Each row was made from one walk, in order. Every step used is in the known rows, and no mark comes twice. Write each row's walk.
Known rows
A, V, T: [-0.21 -0.89  0.61 -0.91  1.21 -0.40  3.62 -0.20  0.86 -0.11  1.32 -0.67
  0.82 -1.18  0.65  0.17  0.91  0.59  2.53 -2.31  1.89]
F, A: [ 0.60 -0.14 -0.36  0.94  0.63 -1.37  2.61  0.59  1.74  2.92  1.20  2.26
  0.79 -0.08  1.09 -0.33  0.42 -0.32  2.30  0.79  0.92]
F, T, B: [ 0.31 -0.85 -1.27  0.10 -1.48 -3.49  2.43  1.36  0.98 -0.53 -0.50  1.12
 -0.01 -1.24  2.41  1.54 -0.12 -0.68  2.31 -1.67  1.19]
B, F, A, V, T: [ 0.44 -0.49 -0.23  0.08  1.76 -0.53  2.84  0.71  2.93  1.38  2.16 -0.70
  1.60 -0.29 -1.04 -1.52  0.48  0.62  1.64 -0.51  0.80]
A, V, B, W: [ 1.80 -0.87 -0.86 -0.71  0.52 -1.34  3.60 -1.09  1.65  0.43  1.71 -0.58
  0.21 -1.74  0.83  1.84 -0.73  2.49  0.74 -1.04  0.24]
V, B: [ 1.54 -1.34 -0.12 -0.27 -0.53 -2.30  2.98 -0.75  1.80  0.64  1.05  0.82
 -0.46 -0.75  2.65  0.61 -0.26  0.09  1.29 -0.43  0.53]
T, B, W: [ 0.91 -1.16 -1.61  0.13  0.08 -0.76  2.60 -0.67  1.72 -0.21  0.71  0.33
  0.07 -0.20  1.13  2.02  0.74  0.15  2.43 -0.78  0.15]
V, T, B: [-0.38 -1.68  0.11  0.39 -0.05 -0.04  3.10  0.12  1.38 -1.32  0.30 -0.11
 -0.02 -0.40  1.69  0.56  1.12 -1.48  2.87 -2.12  1.26]
W, V: [ 0.91 -2.48 -1.68 -0.82  0.40 -3.17  2.24 -1.63  0.63  0.95  1.15  1.67
  0.06 -1.94  1.53  0.35  0.70  0.59  4.06 -1.01  1.62]
B, W, V: [ 1.33 -2.14 -2.57 -1.11  0.84 -1.95  2.03 -2.01  1.07  0.89  0.83  0.93
  0.46 -2.44  1.54  1.15  1.37  1.78  4.25 -0.86  0.71]
T, B: [ 0.40 -1.56 -0.77  0.57 -0.25 -2.02  2.70 -0.21  1.18 -0.14  0.99  1.00
 -0.34  0.29  1.14  0.97  0.18 -0.92  2.21 -1.12  0.96]
T, B, F, A, V: [ 0.84 -1.14 -1.41  1.32  1.06 -2.32  2.66  0.77  2.45  1.39  2.75  0.47
  0.49  0.80 -2.29 -0.32 -1.44  0.34  0.66 -0.25  0.35]
T, B, F: [ 0.99 -1.73 -1.42 -0.16 -0.14 -2.66  1.86 -0.52  2.92 -0.34  1.76 -0.11
 -0.39  1.10  0.00  0.17  0.06 -0.60  1.55 -0.75  0.22]
B, V: [ 0.76 -1.40  0.21 -0.74  0.54 -2.66  3.00 -0.37  0.92  0.48  2.49  0.79
 -0.52  0.91  1.70  0.02 -0.62  1.03  3.04 -1.59  1.91]
V, T, B, F, A: [ 0.32 -1.33 -0.63  1.27  0.48 -0.24  2.34  1.29  3.31  0.07  1.13 -0.32
  0.71  0.44  0.03 -1.16  0.88 -1.55  1.89 -0.39  0.16]
W, F, A, V, T: [-0.08 -1.04 -0.10  0.64  1.92 -0.07  3.61  0.32  1.39  1.09  1.52 -0.45
  1.11  0.21 -1.51 -0.52 -0.69 -0.03  1.25 -2.54  1.96]
W, V, T, B, F: [ 0.52 -3.70 -1.94 -0.38  0.33 -1.95  1.94 -1.24  2.21 -1.77  0.88 -0.85
  0.00 -1.42  0.32 -0.57  1.08 -0.65  3.63 -2.16  0.81]
V, T: [-0.02 -0.98  0.46 -0.77  0.54 -0.16  2.82 -0.24  1.61 -0.21  0.30 -0.02
  0.76 -0.60  2.46 -0.13  2.02 -0.59  3.26 -1.59  1.47]
V, B, F: [ 2.28 -1.56 -0.79 -0.78 -0.39 -2.91  1.95 -1.15  3.60  0.26  1.85 -0.49
 -0.35  0.02  1.49 -0.16 -0.17  0.46  0.73  0.19 -0.17]
A, B: [ 2.03  0.86 -0.97  0.32 -0.83 -2.58  3.54 -0.63  1.07  0.92  0.61  1.81
  0.58  0.09  1.86  0.47  0.55  0.48  3.61 -0.70  1.22]

Write each row's walk
[ 2.06 -0.93 -0.88 -0.48 -0.19 -1.07  2.83 -1.18  2.34  0.47  0.85  0.07
  0.15 -1.22  2.53  1.49  0.45  1.16  1.42 -0.10 -0.24]
V, B, W
[ 2.10  1.58 -1.04  1.74 -0.46 -1.91  3.84  0.60  1.36  2.65  0.71  2.99
  1.26  0.15  1.22 -0.41  0.35  0.20  3.34  0.64  0.94]
F, A, B
[ 2.45 -2.58 -2.66 -1.44 -1.35 -5.72  1.48 -0.44  2.50 -0.42  0.37  0.02
 -0.12 -3.42  2.46  0.13 -0.44  1.29  2.45 -0.98  0.29]
W, V, B, F, T
[ 1.34 -1.12  0.11 -0.23  0.28 -2.55  3.86 -0.79  1.10  0.58  1.93  0.17
 -0.24 -1.20  0.91  0.74 -1.47  1.30  0.63 -1.22  1.06]
A, V, B
[ 1.54 -0.35 -1.74 -1.67 -0.75 -4.02  1.10  0.68  2.90  0.50  0.35 -0.12
  0.58 -0.73  2.00  0.09  0.80  0.59  2.13 -0.44  0.63]
B, F, T
[ 1.63 -2.93 -1.32 -0.40 -0.16 -3.58  2.81 -1.84  1.12  0.34  1.05  1.19
 -0.65 -2.68  2.26  0.54 -0.45  0.63  2.76 -0.95  0.99]
W, V, B
[ 1.89 -0.18 -0.92  0.89  0.84 -0.84  3.89  0.24  2.04  2.21  1.92  0.51
  0.87 -1.58  0.25  0.96 -1.22  2.21  0.66  0.40  0.06]
F, A, V, B, W
[ 2.80  0.56 -2.37 -0.06 -0.07 -1.58  3.12 -1.75  1.59  0.17  0.44  0.39
  0.81  0.88  0.25  1.39  0.18  1.09  2.64 -1.99  0.64]
A, B, W, F
[ 0.71 -0.88 -0.87  0.83  1.80 -1.88  3.28 -0.02  1.28  2.28  2.14  0.97
  0.64  0.76 -2.05  0.08 -1.95  0.66  0.51 -1.44  1.64]
W, F, A, V
[ 0.29 -2.12 -0.19  0.44  0.08 -2.66  3.40  0.07  0.65 -0.77  2.21  0.82
 -1.00  1.26  1.16  0.82 -1.44  0.04  2.65 -2.30  1.75]
T, B, V
[ 1.38 -0.50  0.00  1.16  0.50 -1.95  3.97  0.56  1.45  2.30  2.06  1.20
  0.45 -1.20  0.35  0.12 -1.90  1.04  0.32  0.13  0.83]
F, A, V, B
[-0.61 -0.86  0.20  1.66  1.02  0.13  4.13  1.46  1.00  0.37  1.24  0.41
  0.90 -0.80 -0.57 -0.10 -0.46 -0.70  2.00 -1.56  1.36]
F, A, V, T, B
[ 1.50 -0.59 -1.20  0.24  0.74 -2.02  1.81  0.35  3.42  2.59  1.97  1.04
  0.86  0.86  0.04 -1.25  0.50 -0.04  1.57  1.33  0.23]
B, F, A
[ 2.07  0.28 -0.34  0.21 -0.56 -3.30  4.14 -0.46  0.50  0.33  1.82  1.43
  0.01  1.09  1.74  0.13 -0.90  1.22  3.99 -1.88  1.76]
A, B, V
[ 0.10 -1.39 -0.76  0.05  0.24  1.17  2.89 -0.13  1.93 -1.63  0.09 -1.01
  0.60 -0.84  1.74  1.48  1.93 -0.49  3.10 -1.70  0.47]
V, T, B, W
[ 0.87 -1.13 -2.15  1.55  1.53 -0.65  3.41  0.00  1.34  0.98  1.85  0.03
  0.46  0.72 -2.70  1.53 -2.00  0.78  0.33 -1.76  0.60]
T, B, W, F, A, V
[ 2.49  1.29 -1.73 -0.12 -0.52 -1.32  3.34 -0.95  1.65  0.85  0.35  1.14
  1.07 -0.31  1.79  1.38  1.29  1.51  3.88 -0.41  0.26]
A, B, W
[ 0.04 -1.61  1.00 -0.76  0.77 -0.88  3.46  0.11  1.05 -0.93  1.65 -0.47
  0.04  0.26  2.34 -0.46  0.56  0.28  3.71 -2.56  2.14]
B, V, T
[-0.05 -1.29 -0.69 -0.11  0.86  0.71  3.69 -0.09  1.10 -1.43  0.96 -1.59
  0.71 -1.22  0.11  1.68  0.69  0.81  2.26 -2.61  0.90]
A, V, T, B, W
[ 0.47 -0.80 -0.98  0.19  2.14  1.13  3.38 -0.03  1.78  0.90  1.32 -1.06
  1.50 -0.38 -1.46  0.46 -0.08  1.10  1.39 -2.10  0.95]
B, W, F, A, V, T
[ 2.12 -0.76 -1.32 -1.29 -0.88 -4.64  2.37  0.60  2.60 -0.05  1.24 -1.05
  0.30 -1.99  0.86  0.47 -1.59  1.82  0.18 -1.23  0.36]
A, V, B, F, T
[ 2.04 -0.92 -2.00 -1.13 -0.35 -3.04  3.01 -0.18  1.51 -0.57  0.31 -1.42
  0.20 -2.04  0.55  2.47 -2.17  2.39  0.00 -2.88  0.68]
A, V, B, W, F, T
[ 1.32 -0.42 -0.93  0.16  1.61 -2.34  2.41  0.36  2.75  2.72  2.79  0.60
  0.89  0.31 -1.75 -0.90 -0.67  1.28  0.96  0.40  0.50]
B, F, A, V
[ 1.26  0.17  0.50  0.09 -0.36 -1.45  4.54  0.01  0.79 -1.01  1.15  0.18
  0.39  0.50  2.42 -0.33  0.32  0.59  4.62 -2.89  2.09]
A, B, V, T
[ 2.40 -3.24 -2.09 -1.00 -0.06 -4.14  1.63 -2.16  2.78  0.18  1.80 -0.05
 -0.52 -1.91  1.29 -0.44 -0.38  1.07  2.22 -0.60  0.17]
W, V, B, F
